(in the rows, 128 means zero)
Known rows, with every step that occurs:
figopa-genuvin-rafan: [110 135 180 149 156 116 129 139 107 128 126 132 122 139 137 129 121  70
  94  97]
riton-rafan-genuvin: [104 145  61 150 163 115 126 170 132 128 135 139 124 125 131 129 126 132
  84 154]
sivug-figopa-riton: [134 137  87  79 112 148 114  98 130 146 110 127 133 131 126 121 130 176
 170 138]
rafan-riton-figopa: [110 152 131 143 140 118 128 103 131 124 133 136 145 118 128 109 138 252
 126 188]
genuvin-figopa-sivug-rafan-riton: [169  82 143 134  79 138 127 114 142 117 122 120 117 120 110 112 124  90
 132 130]
rafan-sivug-figopa-riton: [113 120 121  67 125 146 105  79 133 154 128 112 127 133 133 145 124 168
 148 135]
sivug-figopa-riton-fepulum: [146 153  94 104 105 140 129 119 134 132 118 128 135 125 133 135 135 186
 191 113]
rafan-sivug: [ 65 132 125 100 172 130 104 114 129 150 147 115 127 131 131 123 119 177
  97 112]
sivug-rafan-riton-fepulum: [145 119 130 133 111 110 136 140 145 118 124 135 121 118 128 129 130 200
 145  99]
rafan-genuvin-figopa: [108 141 130 142 156 130 139 156 126 136 135 136 145 127 128 109 140  65
 110 113]
genuvin-rafan: [100 136 138 133 161 112 129 142 112 130 120 130 126 134 131 117 119 156
  95 100]
sivug-rafan-genuvin-figopa-riton-fepulum: [160 133 129 135 104 123 150 163 142 129 126 133 124 124 135 161 137  53
 200  86]
genuvin-figopa: [101 153 113 127 153 140 137 145 124 129 126 132 141 132 123 102 134 105
 131 122]
sivug-rafan-riton-figopa: [137 117 133 122 118 109 139 117 129 111 123 139 133 128 122 124 132 246
 133 166]
genuvin-rafan-riton-figopa-sivug: [150 122 159 174  99 128 123  95 121 113 134 116 130 117 121 117 124 172
 112 175]
sivug-figopa: [123 128  88  80 135 139 127 118 117 126 115 136 145 139 118  92 132 219
 106 121]
sivug-rafan-genuvin-figopa-riton: [146 118 128 114 111 129 136 145 141 143 120 130 122 128 127 149 133  32
 181 109]

Rows:
[142 123 118 161 111 151 124 136 127 130 140 116 138 121 114  97 130  29
 118 119]
rafan-genuvin-figopa-sivug
[134  98 128 110 118 116 122 119 142 129 116 134 118 122 119 114 125 193
 121 122]
sivug-rafan-riton
[168  92 102 116  86 144 135 145 122 114 119 120 116 136 102 111 121  67
 147  97]
genuvin-figopa-sivug-rafan
[130 128 131 102 132 141 128 116 109 126 121 138 138 144 126 104 133 121
 108 117]
sivug-figopa-genuvin
[144 119 173 139 116 114 139 115 122 116 129 142 128 133 129 133 133 145
 132 158]
sivug-rafan-riton-figopa-genuvin
[138 133 102 149 108 159 121 128 125 127 130 113 132 126 111  91 126  63
 138 126]
genuvin-figopa-sivug
[133 140 207 182 134 108 135 128 131 119 134 133 125 116 147 143 130 110
 114 107]
figopa-genuvin-rafan-riton-fepulum
[128 100 103 108 135 109 133 160 128 135 126 139 125 133 118 120 126 137
 110  80]
sivug-rafan-genuvin
[153 123 211 154 120 113 143 115 125 107 126 138 134 124 145 140 136 132
 100 111]
sivug-figopa-genuvin-rafan-riton-fepulum
[111 163 135 145 147 128 134 129 108 124 135 139 140 138 130 117 133 141
 134 153]
riton-figopa-genuvin
[ 84 142  84 114 157 128 102 122 144 145 140 113 103 126 139 172 112 130
 130 176]
figopa-riton-rafan-sivug
[ 88 125 218 136 171 107 129 115 103 126 150 122 125 141 146 165 120 106
  77 129]
riton-figopa-genuvin-rafan-sivug
[122 149 126 137 130 140 125 132 140 154 129 128 134 120 133 136 136  38
 175 129]
rafan-genuvin-figopa-riton
[139 144  41 101 121 137 122 129 134 122 110 133 117 131 131 146 122 161
 147 191]
sivug-figopa-riton-rafan
[148 127  84 174 116 146 131 157 130 114 138 120 125 122 118 120 125  15
 104 158]
riton-rafan-genuvin-figopa-sivug
[ 72 118 175 114 178 111 115 120 118 141 142 114 121 134 139 145 115 146
  71  99]
genuvin-rafan-sivug
[180 105 146 155  77 131 139 134 145 106 128 123 122 114 118 127 130 101
 156 108]
genuvin-figopa-sivug-rafan-riton-fepulum
[134 128 165 104 122 123 129 110 127 130 130 117 124 128 147 175 126 151
 149  99]
genuvin-rafan-sivug-figopa-riton-fepulum
[139 133  64 118 129 126 124 139 136 131 123 137 124 126 134 150 129 121
 122 173]
sivug-figopa-riton-rafan-genuvin
